Known rows, with every step that occurs
v -> l: [ 12   7  14 -27 -12  -2   6   1  33 -13 -47 -11  -5  -8   8  10 -15   5
  15  14 -13  16 -23   8  -9  -1]
l -> v: [ 10   6  21 -25  29  18   5 -21  -7  -5 -27 -18  13 -21   5  -4  18  -5
 -14  22   5 -14   1  -5  20 -15]
z -> w -> n -> v -> h: [ -9 -17  -6  -5   0  -4  15  22 -11  -5  27  21 -28 -14 -32 -16  32  58
  22 -22  31  28  23  27 -44  10]
l -> v -> h -> q: [ -4  12  25 -31   6   8  -2  -5   4 -18  -2 -16  17 -47   5 -36   7  -9
   1  -3  24 -23  -9   7  11 -22]
z -> w -> n: [ 12   2   7 -23  12   7  35  19  -7  13  10  15  -2  -9 -23  10  24   3
   8   2   5  11  17   0 -46 -10]
w -> z: [ 12   6 -22   6  -8  14  13  -2   5   7 -29 -10  20  -3  17  12  20 -16
   5  12  20  13 -21  -2  -3  12]
z -> w -> n -> v -> l: [-15   0   9 -23 -11   1  31  21  11  -4 -13  13 -35   0 -17  23  10  60
  24 -13 -20  35  13  20 -43  19]
w -> n -> q -> l: [-17   5 -30  21   9 -15  25  30 -20  11 -13  -9  52  27 -20  17  -1 -26
   0  36  17  -1 -22 -12   7  17]
n -> v: [  0 -16   0   5  15 -15  -1  -1   9 -14   0  -5   0   2  11   8  11  23
  15   1  -8  16  18  14   0  21]
l -> v -> h -> q -> n -> w: [  3  -3  28 -32   8 -12 -21 -15  17 -18   7   3 -26 -31 -12 -61  10 -10
 -23 -10 -15  -9 -10  -4   4 -43]
n -> w: [ 27 -12   1  23  24 -13 -12 -16  15 -11   1   7  -8  14  -5  11   8  -7
  -7  15  -9  22  15  -4  -8 -15]
q -> h -> p: [ 18  -2 -19  -2 -26   5  -3   4  17  13   3  -1  14  32  -5  13 -16 -20
 -16   4 -12   3  40  -9  -9 -15]
w -> n -> v -> h -> p: [-37 -21 -27  12 -11  -7  13  39  11 -10  19   6 -21  15 -15 -12  27  62
 -11 -13  49  17  28  16 -35  28]
z -> w -> n -> q -> l -> v: [-11  21  -9  -5  29   8  26   9 -49  18 -13 -11  48   5 -57   6   0  -5
   1  28  11  -5   2 -10   8   2]
p -> h -> v: [  9  -6   4  -4 -18  25 -36  -7   4   5  20   1 -21 -21  -1  28  -7  10
  -6 -16  25 -15  16  -1 -16  17]
l -> v -> n -> w: [ 15   0  26  20  47  16  -2 -46 -25  -2   4  11 -24   8  12   9   1  12
 -23   7  -8 -12  12 -12  26 -33]
z -> w -> n -> q -> h -> v: [  6   4 -21 -20 -42  27 -13   7 -40  43   0  29  -7  31 -54  46   5 -35
 -10   3  -4  -5   3  15 -27 -29]
q -> n: [ 21 -12  13 -38  -2 -12   0   4  21   7 -13  -1  -8  -5  -1 -29   8 -25
  -3   4 -18  -1 -18  -8   0 -21]
w -> n -> q -> h -> v -> l: [-16   6 -13 -25 -72  30  -2   7 -10  27 -55  13 -18  34 -16  61  -1 -26
 -20  22  -5  -9 -39  21  -9 -21]
w -> n -> v: [-20 -20  -4   4  10  -5  35  18  -1  -2  -2   8  -8   0  20  23  37  33
   2   4  11  13  15  10 -13  22]
l -> v -> n -> q -> h: [  2  19   2   3  -2  27 -12 -45 -57  27 -17   1  11  34   0  25  -4 -41
 -15  21 -25 -27  -9   0  75 -44]
z -> w -> n -> q -> l: [ -1  14 -23   5  13 -15  21  28 -26  20   5   2  45  22 -55  10 -11 -19
  18  19   6  11   0  -3 -18  11]
p -> h: [ 12   3  -2  -4   6  11 -17   0   8  -4  22 -13  -5 -18  12  14   1   2
   8 -10   1   7  19 -15   7  23]
q -> n -> v: [  0 -26   5 -18   0 -25  -4   4  15  -2  -6   1 -20   1   4 -25  18  15
   7  -4 -27  15  -1   5   4   2]
z -> w -> n -> q: [ -5   9 -17 -17  11   2   6   9 -27  15   0   2   7  28 -57  25  25 -17
  10  17   0  14  -2   8 -14  -2]
q -> l -> v: [ 12   8  14   3  29   4  17  -7 -13  -5 -25 -20  51 -24  10 -14 -15   0
  -5  25  12 -20   3 -16  17   0]
p -> h -> q -> n -> v: [-22 -10   9 -20  -9 -18 -17  15  26 -11  47  -9 -20 -26  22 -17  -4   4
  18 -43 -49   2  23  -9  12  33]
h -> q -> n: [  6  -2  20 -39 -12 -19   5  11  32   1   5  -6  10 -19  15 -29  -5 -48
   4  -7 -31 -12 -14  -9  -5 -18]
q -> l -> v -> h -> p: [  0   7  -6  13   6   0   1  14   0 -12  -4 -16  36  -6 -21 -53 -25  28
 -18   7  52 -12  15  -9  -5   5]

Rows
[-11 -10  -9  29  -5 -41   3  25  16 -26  24  -3  42 -25  10 -40 -33  13
  35 -21  19   2   8  15 -13  35] => n -> v -> h -> q -> l
[ -4   5   2 -21   3  12 -16   1   3 -15  -4 -18   4  -4 -27 -38  13  26
 -27   5  52  -8  15   1  -4 -16] => l -> v -> h -> p
[-30  -8   4  -8 -16  -1  33  22  17 -12 -37   4 -28  -1  18  29  24  51
   8   4  -6  23  -6  18 -18  27] => w -> n -> v -> l
[  8   4  15 -33  18  18 -10 -14  -9 -14 -21 -14   0 -32  -4 -35  18  11
  -6  12  42 -13 -13   9  11 -28] => l -> v -> h
[ 19   3 -20  59   7  12   8 -27 -11  10   2  20 -19  24  26  24   7   0
  -7  -6   9  18 -11  -9   7   2] => v -> n -> w -> z
[  3  14  25  50  40 -10  22 -25 -15  -5  27   7  35 -11  35  -7 -42 -12
  -9  -6 -13 -32  17 -18  12  -7] => h -> q -> l -> v -> n -> w
[ -9 -16  17 -36 -26 -20  -3   5  35 -14 -37  -5 -39   2   4 -22  -5  31
  15  -2 -45  24 -21  14  -2   7] => q -> n -> v -> l
[ -9  -6   7 -10 -14 -12  -2   3  32 -23 -36 -12 -18   6  11  14  -6  39
  22   3 -22  29  -6  24  -4  20] => n -> v -> l
[-29  12 -20   4  16   6  17  16 -37   0 -29 -15  38   1 -28 -23  11   3
 -12  34  53 -15 -33   1  24   0] => w -> n -> q -> l -> v -> h
[ 16 -10   8  44  -2  25 -41 -33 -13   7  52  27 -60  10   9  39 -21  28
 -19 -34  11 -17  27  -2 -12   1] => p -> h -> v -> n -> w
[-11  27  23  27  17  17  15  -8 -22   1  47 -12  39 -39  50  -1 -43  -6
   5 -28  -1 -45  26 -30  31  25] => p -> h -> q -> l -> v -> n
[ -4   2  29 -63  -5   0  -5  -3  11 -10  -7 -10  -2 -46   1 -69   8 -18
  -9  -8   1 -25 -27  -1  11 -38] => l -> v -> h -> q -> n
[ -2  11   6 -11  -2   3 -13   7  22 -11  41 -17  14 -32  24  12 -10 -21
  14 -21 -13 -11  25 -13   3  25] => p -> h -> q
[-15 -10   1  -2  -5 -25 -14  10  21 -27  23  -3   6 -26  10 -28   0  14
  31 -26  12   6   7  25  -9  16] => n -> v -> h -> q
[  7  -3  10  13 -15  37 -29 -15 -20  17  37  17 -40  -7  18  34 -18  15
  -7 -31  29 -31  16  -1  -5  11] => p -> h -> v -> n
[ -8  18   9  -1  29  22 -17 -35 -50  11 -15 -13   8  28 -11  15   8 -21
  -7  25   2 -26 -24   0  63 -15] => l -> v -> n -> q
[ 25 -17  11  36   5  10 -25 -31 -11  12  18  33 -43  27   8  26 -21   8
 -20 -10  15 -17   8   7 -24 -20] => h -> v -> n -> w
[ 22  -3 -27  41   5   4  -2 -13   9  -2 -14   0   0   9   9  18  17  -5
  -6   9   2  36  -6 -10 -12   8] => n -> w -> z
[ 13 -10  16 -14   6 -33  -7  -2  37  -7  15   7 -11  -2   4 -27  -5 -39
  -9  -8 -48   7  -1 -13 -11 -24] => h -> q -> n -> w
[ -8   4 -29  -9 -17  12  16   8 -26  26 -22   4  13  34  -6  45  27 -47
 -11  31 -13  -2 -13  -1  24 -21] => w -> n -> q -> h
[ 23 -12 -21  10  -8  -6  -2  -9  16   8 -16   8 -22   8   2 -18  26 -14
 -17   4 -19  33 -25 -20  -5  -8] => q -> n -> w -> z
[  5   9 -17  40  14 -15  -3  -3 -33  14   5  -5  44  40  -9   8 -36 -30
  17  20   7 -14 -24  -3  37   9] => v -> n -> q -> l
[  0   6 -18  19 -23  -2 -14   4  28   1  34  -3 -19 -16  23  -8   4 -23
  -3 -33 -39  22   2 -31  -3  22] => p -> h -> q -> n -> w -> z
[-31   3  19 -31 -36 -15 -13  16  49 -21  14 -12 -36 -27  24 -11 -21  23
  26 -45 -66  15   2   3   1  35] => p -> h -> q -> n -> v -> l
[-19   6 -22  -3   3   1  12  13 -19  10 -19  -9  15  28 -18  32  37 -25
  -6  30  10   2 -21   2  12   3] => w -> n -> q
[ 25  -5  12  43  30  -5  -3 -33  -6   1  21  21 -27  27  13  12  -6   2
  -7  -1 -10   5  13  -1   4 -21] => v -> n -> w
[ 29  -6 -24  53 -46  37  -9 -36 -26  38   0  45 -32  27  31  49 -12 -13
 -26 -16   8  -3   4   2 -12 -18] => q -> h -> v -> n -> w -> z
[ -2 -20  -7   3   3 -16 -17   3   9 -24   3   1 -17  -8  -4 -27  10  40
  19  -7  24  18   1  27  -5  11] => n -> v -> h
[  5   9 -24  23  14 -24 -14  12 -11   1 -17 -20  59  32 -25   1 -28 -34
  15  30   5   1 -18  -5  23  17] => n -> q -> l
[ -3  22  28  23  27   1  35  -8 -20   2  13  -3  57 -22  45 -11 -40 -22
   2  -6   6 -45   5 -16  27  -2] => h -> q -> l -> v -> n
[  6  -5 -17  -7 -16  -5 -18  16  24  -9  11  -8  -4  15 -26 -32  -1  16
  -7  -5  44   7  13   5 -25  -2] => v -> h -> p
[-20  -5  25 -37 -32 -32   1  15  49 -19 -22  -7 -19  -8  18 -20 -14   5
  24 -18 -61  12 -20  14  -7  11] => h -> q -> n -> v -> l
